Each row was made from one walk, in order. Every step used is in the known rows, and no mark comes twice. Write each row's walk.
Known rows
segub gole soka kuva zelof refi mopo: [ 12   9   6  10   4  -4  11  -3   0   6   5  -7   5  10  10   1 -17   0
   4  10  -5 -15  -9   4 -11  -1   4 -19 -15  -6 -12 -19  -5  12  16 -10
   3 -15  17   9   8  -8  -4   7   6  18   1  -4  -8  14   2  -7  -1  -4
   9  -2 -15  20]
soka refi zelof gole mopo kuva: [ 21   2   7  15  11 -16  11   4   5  11  -2  -8   8   6  14   2 -13 -12
  13  14 -16  -6 -28  -6 -12   0  -8  -6  -7  -1 -13 -11  -4  -7  -4   2
  -1 -13   1   1   2  -4  -5   2   0  20  -8   3  -1   5   0 -25  -5   6
  10  12 -11  12]
refi mopo gole zelof kuva: [  5 -16  12  12   9   3  15  -6   8  10   1 -13   1   9  10   7  -7   8
   8  16  -9  -2 -15 -12  -5  -4   0 -10 -12  -7 -11 -19   7   4   1 -11
  -5 -15   9  -3  11  -5  -9   0   6  13  13   8  -1  13  -6 -19  -6   3
  10  -7 -10   4]
refi segub kuva: [ 11  10  -4   7  16  -3  17  -8  -4   4   0 -17   1  -1   3   0 -17 -12
   7  28  -9 -16 -21  -1 -10  -7  -3  -4 -29 -11  -6 -22  -2  -3   6  -2
 -10 -10   7  -3   7  -9 -27  -2  12  20   4   0  -6   9   5 -12  -8  -8
  11 -10  -3  14]
kuva zelof gole soka refi segub rivof: [ 23  13   1  10  11 -10  17   2   8   5   4 -14   3   9   9   3 -22   0
   4   3 -18 -13 -12  -5 -15 -12  -8   1 -14  -7  -7 -11  -1  -7   8   5
   1 -15 -12  22  11  -7 -13   3   2  26  -6   4  -1   3   9  -3  -4 -13
   9   0 -17  20]
kuva segub: [  8  13  -6   7  18  -4   9   1  -4  12  15 -16   4   8  -3  -1   6  -9
   7  22  -5   1 -27  -6 -15  -8   1   3 -26 -10  -3 -18  -7 -13   0  -1
 -12  -3 -12  12   7   2 -15   4   1  19  10  -2 -10   1   3   0  -2  -1
  13 -14  -8  13]
mepi refi: [ -7  22  -6  -2  19 -15  13   1  -8  10   2  -4  12  16  10   3  -5 -26
  19  19   4 -13 -23  -3  -8   8   4  -3 -10  -9   0 -14   2   6  -6  -6
  -4 -10   3 -13  -6  -4 -22   1  21  14   3 -11  -9  16  -1 -22  -5   5
  18  -8 -15   2]
gole zelof refi mopo: [  9 -10   8   3  10  -1  12  -2   0  20 -10 -12  12   8  10  -6  -3  -2
   5   9  -4  -7 -15  -8  -9  -3  -2 -10 -17  -6 -11 -12  -1   6   7  -9
   2 -16   3  -7  13   0   0   6   8  19   5 -11  -7  12   0 -11  -4  10
  16  -2 -11  10]
zelof kuva: [ -2   5  -2  12   3  -6  14  -1  -1   4   1 -11   8  13   9   7  -3  -6
  11  15   1  -5 -22   0 -14  -3  -4 -17 -20  -9 -21 -17  -5   6  -4   2
  -1  -4  -1   4   9   0   1  -3  13  28   4  -7  -2  17   6  -1  -4   6
   3  -4 -13  15]
gole zelof kuva mopo: [  7 -12   6   3   3  -6   8  -2   3   4 -13 -12   5  15   9   1  -5  -4
   3   8  -5 -10 -13  -5 -16 -10  -6 -21 -20  -8 -20 -11  -9   3   1 -13
   6  -9   2   2   7   0   7   1   0  21   5  -8  -9  14   3  -2  -4   4
   9  -2  -7  11]
mepi refi segub: [  0  29  -4   2  27 -14  13  -2  -5   8  -1 -10   9  10   5   4  -8 -22
  13  25  -5 -21 -29  -6  -7   8  -4  -3 -16  -7   3 -16   6  -1  -4  -6
  -8 -14   2 -15  -2  -4 -26  -1  21  11  -1  -3 -11  16  -2 -18  -9  -2
  21  -9 -11   1]
mepi refi mopo gole soka: [ -5  13   7   5  17 -10  16  -2  -1   9   4  -7   7  16  12   6 -10 -12
  17  17  -2 -13 -19  -9  -2   9   2  -7  -6  -6   1 -16  11  12  -2 -11
  -5 -17  12 -15  -3  -7 -19   1  26   6   4   5  -4  18  -6 -20  -9   4
  19  -8 -18  -4]
refi zelof: [ 19   1  -5   5  23  -1   6  -5   2   5   2  -7   6   2  13 -12   1 -20
   8  13 -13  -7 -17  -1 -11  -9   3 -25 -17 -11  -7 -20   5  -8  -3   0
   0  -3  -4   6   0  -8 -20   5   0  23   8  -1  -7  -1  -3 -16   1   4
  13 -13 -15  12]
zelof gole: [  1   5   2   4   6  -5  16   8   4  11   7  -9   2   5   5  17 -11  -7
   6  15  -7   7 -19  -5 -12  -6  12  19 -12 -12  -5 -21   1 -12  12   4
  -3  -3 -10   1  12   0 -16  -3   3  31  -2  -2  -1   9  11 -23  -6  -1
  -1  -7 -19  19]
segub gole zelof refi mopo: [  3  -3   5   4   8   2  11  -5   0  11  -2  -2   8   7   9   0  -4   6
  -1  15  -3 -11 -11  -2  -8  -2  13 -12 -19  -8  -2 -19   0   7  22 -11
   3 -12  17   0  15  -2 -13   5  -3  21   4 -12 -12  16   2 -22  -6   1
   8  -3  -9  17]
mopo refi: [  3   4  -9   3   8  -4  10   3  -1  11  18  -6  13   9   9   3 -10 -32
  13  23  -1  -1 -26  -2  -6  -2   4  12 -11  -7   0 -18   8   7  -3  -8
 -13  -9  -7  -3   3  -4   0   2   9  13   3  -2  -7   9   8 -18  -9   8
   6  -1  -3   2]
kuva zelof refi mopo: [  3  11  -3   9  14   1  17  -3  -2  18   3  -4  13   6  16 -16   1   8
   9   0  -5  -8 -17  -6  -7  -9 -10 -15 -23 -11  -5 -10   0   5   0   3
  -4 -22 -14  12  12  -8 -15  10   9  21   8  -6 -10   8  -4   3   5   1
  15  -9 -24  14]
kuva soka: [  3  24  -6  -1   6  -7   9   1   0  13  12  -6   0  -3  10   1  -6 -26
  12  15   4  -4 -21   5   2  -7  11  -6 -22 -12 -15 -19 -10  -4   4  -2
  -2  -4 -18   8   2 -10 -16   5   2  21  10   2  -6   8   5  15   3  -5
  12 -24 -14  21]
soka refi segub rivof: [ 15  20  -2  15  17  -9  11   1  -3  17   7 -14   5   2   2   5 -26 -15
  14  30  -9 -11 -25  -6 -11   9  -8  11 -21   0 -14 -12  -4  -8  -8   4
  -5 -19   4   1   9  -8 -17   0   4  12 -11 -10  -2  10   4 -23  -4  -5
  16   3  -5  15]
soka gole zelof kuva mopo refi: [ 12   0   7  11 -10  -1  13   0   1  11  -6  -8  10  15   9  16 -13  -9
   9   7  -5  -4 -22 -10 -14  -6  -3   5  -9  -3 -24 -14 -12  -6   9 -17
   1   4  -6   2   4   3  -3   9   7  16  -9   6   0   7   5  -3  -9  -4
   9   6  -7  13]
kuva mopo: [-14   9   1  -1   9   2   4   6  -3  13  12  -4  -2   2   7  -3  -9 -11
   9  12   2   1 -13  -5  -8  -6   4  -1 -28 -13 -12 -16  -3  -2  -1  -8
  -7 -15  -4   2   4 -12 -17   4   0   9   5  -9 -15   9  -1  -4   9  -4
   8 -23 -24  12]
gole zelof kuva soka: [ 15  -4   3   3   1 -10  11  -5   5   4 -13 -13   6  13  11   3  -4 -12
   5   9  -4 -13 -17   1 -10 -11  -3 -23 -16  -8 -22 -13 -12   3   4 -10
   7  -3  -5   5   6   1   8   1   0  27   7  -4  -4  13   6   7  -8   3
  11  -2  -2  15]
mepi refi mopo kuva zelof: [ -5  15   1   7  22 -13  14  -2   0  12   2  -1  13  15  18  -4  -5 -10
  19  18  -6 -15 -24 -11  -4   4  -3 -19 -10  -8   3 -16   9  16  -6  -8
  -9 -21   5  -9  -5 -11 -14   0  21   3  10   5 -11  19  -8 -20  -4   3
  20  -9 -15  -4]
mepi refi mopo gole soka kuva: [ -1  12   8   7  15 -13  13  -3  -1   8   1  -8   8  19  11   8 -14 -11
  18  18  -2 -14 -21  -8  -6   9  -1 -11  -3  -5  -3 -16   6  12  -6 -13
  -5 -18  14 -17  -5  -8 -15   2  25   5   5   3  -5  20  -8 -19  -7   3
  22  -5 -16  -2]
mepi refi segub gole soka kuva mopo: [  2  30   4   4  20 -14   7  -2  -3   4  -3  -6   5  13   5   6 -18 -12
   7  22  -5 -27 -23  -3  -9   8  -4 -13 -16  -5   0 -17   1   5   4 -13
  -4 -17  15 -13  -2  -8 -21   1  16   4  -6   1 -14  21  -3 -10  -7  -9
  21  -7 -12   5]
kuva segub gole: [  5  14  -5   8  17  -2   8  -1  -2   7  16  -9   2   8  -3   1   5   0
   0  24  -5  -4 -23  -3 -14  -7   9   0 -27 -11   3 -23  -6 -10  11  -4
  -9  -2  -1  15  10   1 -22   4  -5  20   9  -3 -13   5   4  -6  -5  -7
   8 -12  -5  17]
refi zelof kuva mopo: [ 10   2   2  11  14   0   3  -4   5   0  -5  -2   4   7  14  -9   1  -2
   4   7 -11  -8 -16  -1 -13 -13  -5 -42 -23 -12 -12 -18   5   0  -2   0
   2  -7  -2   8   4  -9 -10   3   3  20   5   5  -9   8  -4   4   2   2
  10 -11 -19  13]
segub kuva zelof gole soka refi mopo: [ 11  -1   4   7  -2  -8  25  -7   1   1  -4  -5   4   9  16  -3 -25   3
  12   6  -8 -11  -5   1 -12 -17  -3 -12 -19 -14  -9 -16  -9   9  13  -1
   0 -15   5   9   2 -13 -17   4  17  28   5   0   1  13   5 -10  -5  -4
   7   3 -15  18]
mopo gole zelof refi segub kuva: [ 16 -15   3   7   6  -2  22 -10   4   4  -4 -20   1  12   4  16  -4   2
   4   8  -8 -13 -20  -1  -7  -7  -2  14 -10  -8   0  -8  -1   4   3 -10
  -2  -1   1  -8  12   9 -26  -1   6  27   4   1  -2   8   5 -11 -16   1
   9   4  -4  11]

Which walk is each row?
[ 14 -13   2   4   4  -9  12  -4   2   4 -13 -16   9  17   9   4  -3 -11
   6  10  -6 -12 -16  -3 -17  -8  -5 -19 -14  -7 -20 -13  -9   2   0 -10
   6  -4   2   2   7   4   8   1   3  29   7 -10  -5  13   6  -9  -8   8
   8   3  -2  11] => gole zelof kuva
[  4  -9   3   6   3 -19  16  10  -1  11   9 -23   5  14  10   0  -4 -25
  14  20  -3 -11 -29  -3 -16  -1   1  -5  -6  -2 -19 -16  -6   9  -4  -5
  -5  -9  17   4   1  -5   9  -1  -3  13  12   5  -9   3   5 -22  -4   6
   8  -6  -7  10] => gole mopo kuva
[ -5   7   6  17  11   4  15   0   0  26   9  -4  12   6   9  -5   2  15
   8  15  -4  -3 -26  -7  -4   1   0  -7 -25  -8  -1 -15   7  17  11   1
 -10 -19   1  -3  18  -2  -7   0  14  12   5   4  -9  17  -1   1  -3   6
  11  -7 -19  13] => zelof refi mopo kuva segub gole
[ 16   0  -7   6  16  -2   7  -2   4   6  11  -2  13   7  13  -6  -5 -28
   9  18 -10  -6 -24  -1  -6  -7   2  -8 -10  -9   4 -19  15   4  -3  -7
  -8  -7  -6   0   1  -6  -4   4   6  13   4   5  -7   4   2 -16  -9   8
   9  -2  -4   2] => mopo refi zelof
[  6   3  11   8  -4 -18  18  14   8  12   5 -14   1  10   9  18 -15  -9
   8  14  -9  -3 -28  -5 -12  -5   5  11  -4  -6 -13 -17  -6  -4  11   2
  -1  -8   0   3   8  -2   3  -3  -4  23  -2  13   0   9  12 -15  -9  -2
   2   1 -13  20] => zelof gole mopo kuva soka refi
[ 15  -4   8   8   1 -10  10  -5   6   8 -14 -11   7  11  13   2  -9  -5
   6  11  -5 -12 -18  -4  -9  -8  -7 -26 -16  -5 -24 -12 -12   4   2 -10
   7 -11  -1   3   7  -3  12   2   3  21   4  -1  -2  17   1   3  -7   5
  13   2  -2  12] => gole zelof kuva soka refi mopo
[ 32   2   7  10  16  -7   6   0  10   2  -3 -12   3   8   8   1  -9  -7
   1   7 -23  -6 -18  -3 -18 -14   0 -20 -11 -10  -9 -21   2 -12   9   1
   2  -3  -6   9   4  -4  -8   3   1  26  -1  14  -2  -1   4  -4  -4  -3
  11  -3 -16  17] => refi zelof gole soka kuva segub
[ 24  -3   3  13   3  -9  15  -2   5   1  15 -27  -4  17  -2  22 -17 -12
  10  13  -8  -8 -18   3 -14  -3   1  16  -5  -4 -11 -12  -4   3  -5  -8
  -1   0   5   7   5   3 -15   0   5  19   5   7   3   3   8  -3  -9  -6
  11   0  -8  14] => mopo gole soka kuva segub rivof
[ 16   9   3  10   7  -7   8  -3   1   2   9  -8   3   4  10   2 -14 -15
   4  14  -8 -14 -10   4  -8   2   8 -13 -14  -4 -10 -18  -1   5  18  -8
   4  -9  17   9   4  -5  -9   5   3  21  -6  -6  -4  10   6 -16  -6  -1
   6   2 -11  17] => segub gole soka refi zelof
[ 14   0  -5  10  11  -3   7  -3   6   3   7  -2  14  12  13  -4  -5 -19
   8  16 -10  -9 -26  -1  -9  -8  -4 -18 -11  -8   0 -18  13  10  -3  -4
  -7  -7  -6   1   3  -5   5   1   8  16   2   8  -5  10   3  -7 -12  10
   8   3  -3   3] => mopo refi zelof kuva
[ 20  11  -1  14   7  -3   7  -7   6   2  -6  -2   6   6  15  -2   0  -7
   7   6 -12 -10 -22   2  -8 -13  -1 -39 -17 -10 -17 -20  -1  -4   5   2
   5   3 -11  11   3  -6 -11   5   5  26   2  13  -1   6  -1  14  -2  -1
  12  -9 -15  19] => refi zelof kuva soka gole
[ 20   7  -7   8  10 -10   9  -4  -4   8  -2 -10   9  14   8  -1 -15 -11
  18  12  -5  -7 -22   1 -21  -8 -13 -13 -12  -7 -20 -14 -22  -4 -22  -5
  -2 -12  -8   8  -1  -8  -8  10  -1  23  11 -12 -10   8  -4 -10  10  -4
  16  -2 -10  16] => soka kuva zelof
[ 16  19   0   2  -5  -5  11  -2   1  15   1  -7   3   1  11  10 -11 -23
  12   9  -1  -5 -22   0   0  -9   9   2 -14  -8 -23 -17 -17 -11  13 -11
   3   6 -20   9   1  -4 -16  11   1  21   0  10   0   4   5  15  -2 -10
  15 -14  -9  23] => kuva soka gole zelof
[ 13   4  -4   6  15  -2   9  -3   5   7  10  -9   8   6   5   4 -13 -19
   0  28 -11 -15 -27  -4  -5  -3  -1   7 -15  -6   7 -20  11   2   8 -14
 -12 -11   2  -4  10  -3  -4   0   0  10  -2   6 -11  11   7 -19 -18  -2
   8   0   7   3] => mopo refi segub gole zelof
[ 27   8   4   9   4 -14   8   2  -3   6   7 -27   3  15   2   4 -19 -24
  11  13  -7  -8 -20   2 -18  -2  -7  -7 -12  -3 -26 -15 -16   1  -3 -10
  -1  -7   3   8  -2  -3  11   6  14  17   1   1  -2   4   7   8   0   0
  16  -2  -9  14] => gole soka kuva segub
[ 10  14  -7   9  19  -2   7   3  -2  13  19 -13   2  13  -6   0  -6  -4
   5  28  -4  -3 -19  -4 -21  -7  10   6 -29  -9  -1 -19  -2  -6   1   5
  -7  -4  -2  19  12  -4 -21   0  -3  15  12  -4  -8   1   8  -6  -2  -9
  14 -16  -7  20] => kuva segub rivof
[ -4   7   6   3  19 -10  14  -4   0  10  -1  -5   9  17  11   6  -6  -8
  15  18  -3 -14 -20 -11  -4   6   2  -8  -5  -6   3 -15   9   8  -4 -13
  -5 -17  11 -17  -2  -5 -22   1  19   7   8   0  -7  19  -9 -25  -9   4
  20  -6 -12  -4] => mepi refi mopo gole zelof
[  9  -6   3   2   6 -13  10   8   1   8   8 -14   9  15  10  -7  -6 -28
   7  18  -3 -13 -25  -3 -16  -3   1 -12  -5  -3 -10 -19   2   3  -1  -7
  -5 -10  16   2   1  -8  10   7  -2  11   6   6  -7   1   1 -20  -7   9
  13  -2  -6   6] => gole mopo refi zelof
[ 17 -11   2   8  10   0  19  -5   6   8   1 -21   1  13   1  17  -6   2
   3  11  -9 -13 -21  -3  -9  -3   1  19 -10  -5   1  -7   3   2   0  -6
   0  -2   0  -3  16   8 -26  -2   0  23   3  -1  -2   6   6 -14 -15  -2
  11   1  -5  13] => mopo gole zelof refi segub rivof
[ 12  -4  13  16  10   2  11  -3   6  11  14 -17  -2  11   4   8 -19   4
  10  22  -9  -3 -14  -9  -9  -2   2  -3 -13  -5 -13 -21   5   6   1  -8
  -6 -17  14   4   9 -11 -10   2   8   5  11  12   0   9  -3 -11  -2  -4
  16 -10 -12   9] => refi mopo gole soka kuva segub rivof
[ 16   6   7   4  -1 -11   5   4  -2   7   6 -21   0  11   7   3 -25 -25
  13   9  -4  -7 -13   2 -16  -1  -5 -10 -14  -4 -31 -14 -13   6  -3 -13
   1 -13   8   3  -3 -10  11   6  13  12  -1  -3  -5   8   5   7   5  -1
  14  -6 -17  14] => gole soka kuva mopo
[ -2  29  -4   4  26 -12  12  -3  -4   5   0  -4   8  11   5   5  -9 -14
   8  26  -5 -24 -26  -4  -6   8   2  -6 -16  -8   8 -18   7   1   5  -7
  -7 -13  10 -13   1  -4 -30  -2  15  11  -2  -3 -13  18  -1 -22 -11  -5
  18  -8  -9   4] => mepi refi segub gole
[-12   7   1   0   6   2   3   7   0  13  17   0   4   5   8  -2 -12 -17
   8  15   1   1 -18  -5  -6  -7   2   5 -24 -11  -4 -15   4   5  -1 -13
 -11 -18  -6  -1   3 -12  -7   4   3   2   2  -1 -16  11   2  -3   2  -1
   8 -15 -17   5] => kuva mopo refi
[ 12   5  -2   7  16  -3   7  -3   0   6   8 -12   3  11  -2   0   6   1
  -4  21  -8  -8 -20  -4 -15 -11   7  -4 -25 -10   2 -20  -8 -10  13  -9
  -5  -2   0  15  11   4 -17   5  -9  21  10  -4 -14   5   4  -9  -9  -6
  10  -8   0  16] => kuva segub gole zelof
[ 23   3   0  17  12 -16  18   0  10   6   7 -17   5   9  16   6 -11  -9
  10   7 -24 -12 -28  -6  -9  -9 -14   0  -9  -6  -6  -9   1   7  -1  -1
  -7 -12 -16  13   4  -1   0  -4   2  19   0  17  -5   6   8  -4 -10  -6
   5   4  -7   9] => mopo kuva zelof gole soka refi segub
[ 14  21  -2   9   7  -3  17  -9  -2   7   0 -13  -1  -4   5   5 -20 -12
   8  24  -8 -17 -24   0  -5  -9  -1  -3 -28 -11 -11 -22  -8  -7  13  -4
  -8  -4  -2   1   5 -10 -30   1  12  20   1  12  -2   9   5   4  -8 -15
  13 -13  -5  20] => refi segub kuva soka gole
[  4   3   8  17  10  -5  13  -1   0  18   9  -9   5   3  11   7 -17  -6
  21  22  -5   1 -24 -10  -2   9  -7   9 -11  -1 -14 -12  -3  -3  -9  -4
  -8 -23   5  -6   6  -7 -15   5  10  10  -3  -3   2  13  -7 -27  -2   6
  13   4 -12   4] => soka refi mopo gole
[ 10   5   2   6   6  -4  -1   1  -1  10   2  -2   6  11   7   1 -21 -13
  13  18  -4  -3 -23  -2 -17  -7  -9 -13 -15  -9 -16 -16 -12   2 -18 -12
  -5 -15  -1  -4  -2 -13  -1   7   0   6   5  -3 -14  12  -5  -7   8  -2
  16  -5 -11  10] => soka kuva mopo refi zelof
[  3  21   0  14  -9  -6  14  -2   0   8   0  -5   5  10  11  14  -8  -7
  12  10   3  -6 -26   3  -7  -6   0 -16 -19  -9 -28 -17 -13   1   7   0
   2   4 -14   9   7  -1  -4   2  13  26   0   9   3  16   7  24  -3  -4
   6  -7 -14  23] => zelof kuva soka gole
[ 16   5   0  13   7  -5  13  -6  -2  13  -4  -8  10  15   9   1 -14   7
  16   7  -4  -7 -24  -1 -16  -6 -16 -10 -11  -7 -15 -11 -15   4 -18  -3
  -2 -16  -7   2   6  -6 -10   9   6  20   9  -6  -8  12  -7  -4   7  -2
  18   2 -15  16] => soka kuva zelof refi mopo gole
[ -5   2   8   3   3   1   9   4   3   5  16 -14  -8   6   5   9 -10  -9
   6   4  -2  -2 -12  -2  -5  -7   2   7 -19 -10 -11 -12   0   2   2 -13
  -4 -11  -1   3   4  -6 -19   2   3   9   2   4  -9   6   3   5   0  -6
   7 -17 -23   9] => kuva mopo gole soka
[ -8   9   5  11   9   5  15   3  -5  28   5  -5  14   3  10  -8  -3   4
  11  13   3   0 -21  -7  -4   4   1  -5 -24  -8  -8 -15   6  10   7   3
  -7 -22   0  -9  17  -6 -10   4  21  14   2  -8  -5  15  -2  -4   2  10
  14  -9 -26  13] => zelof refi mopo
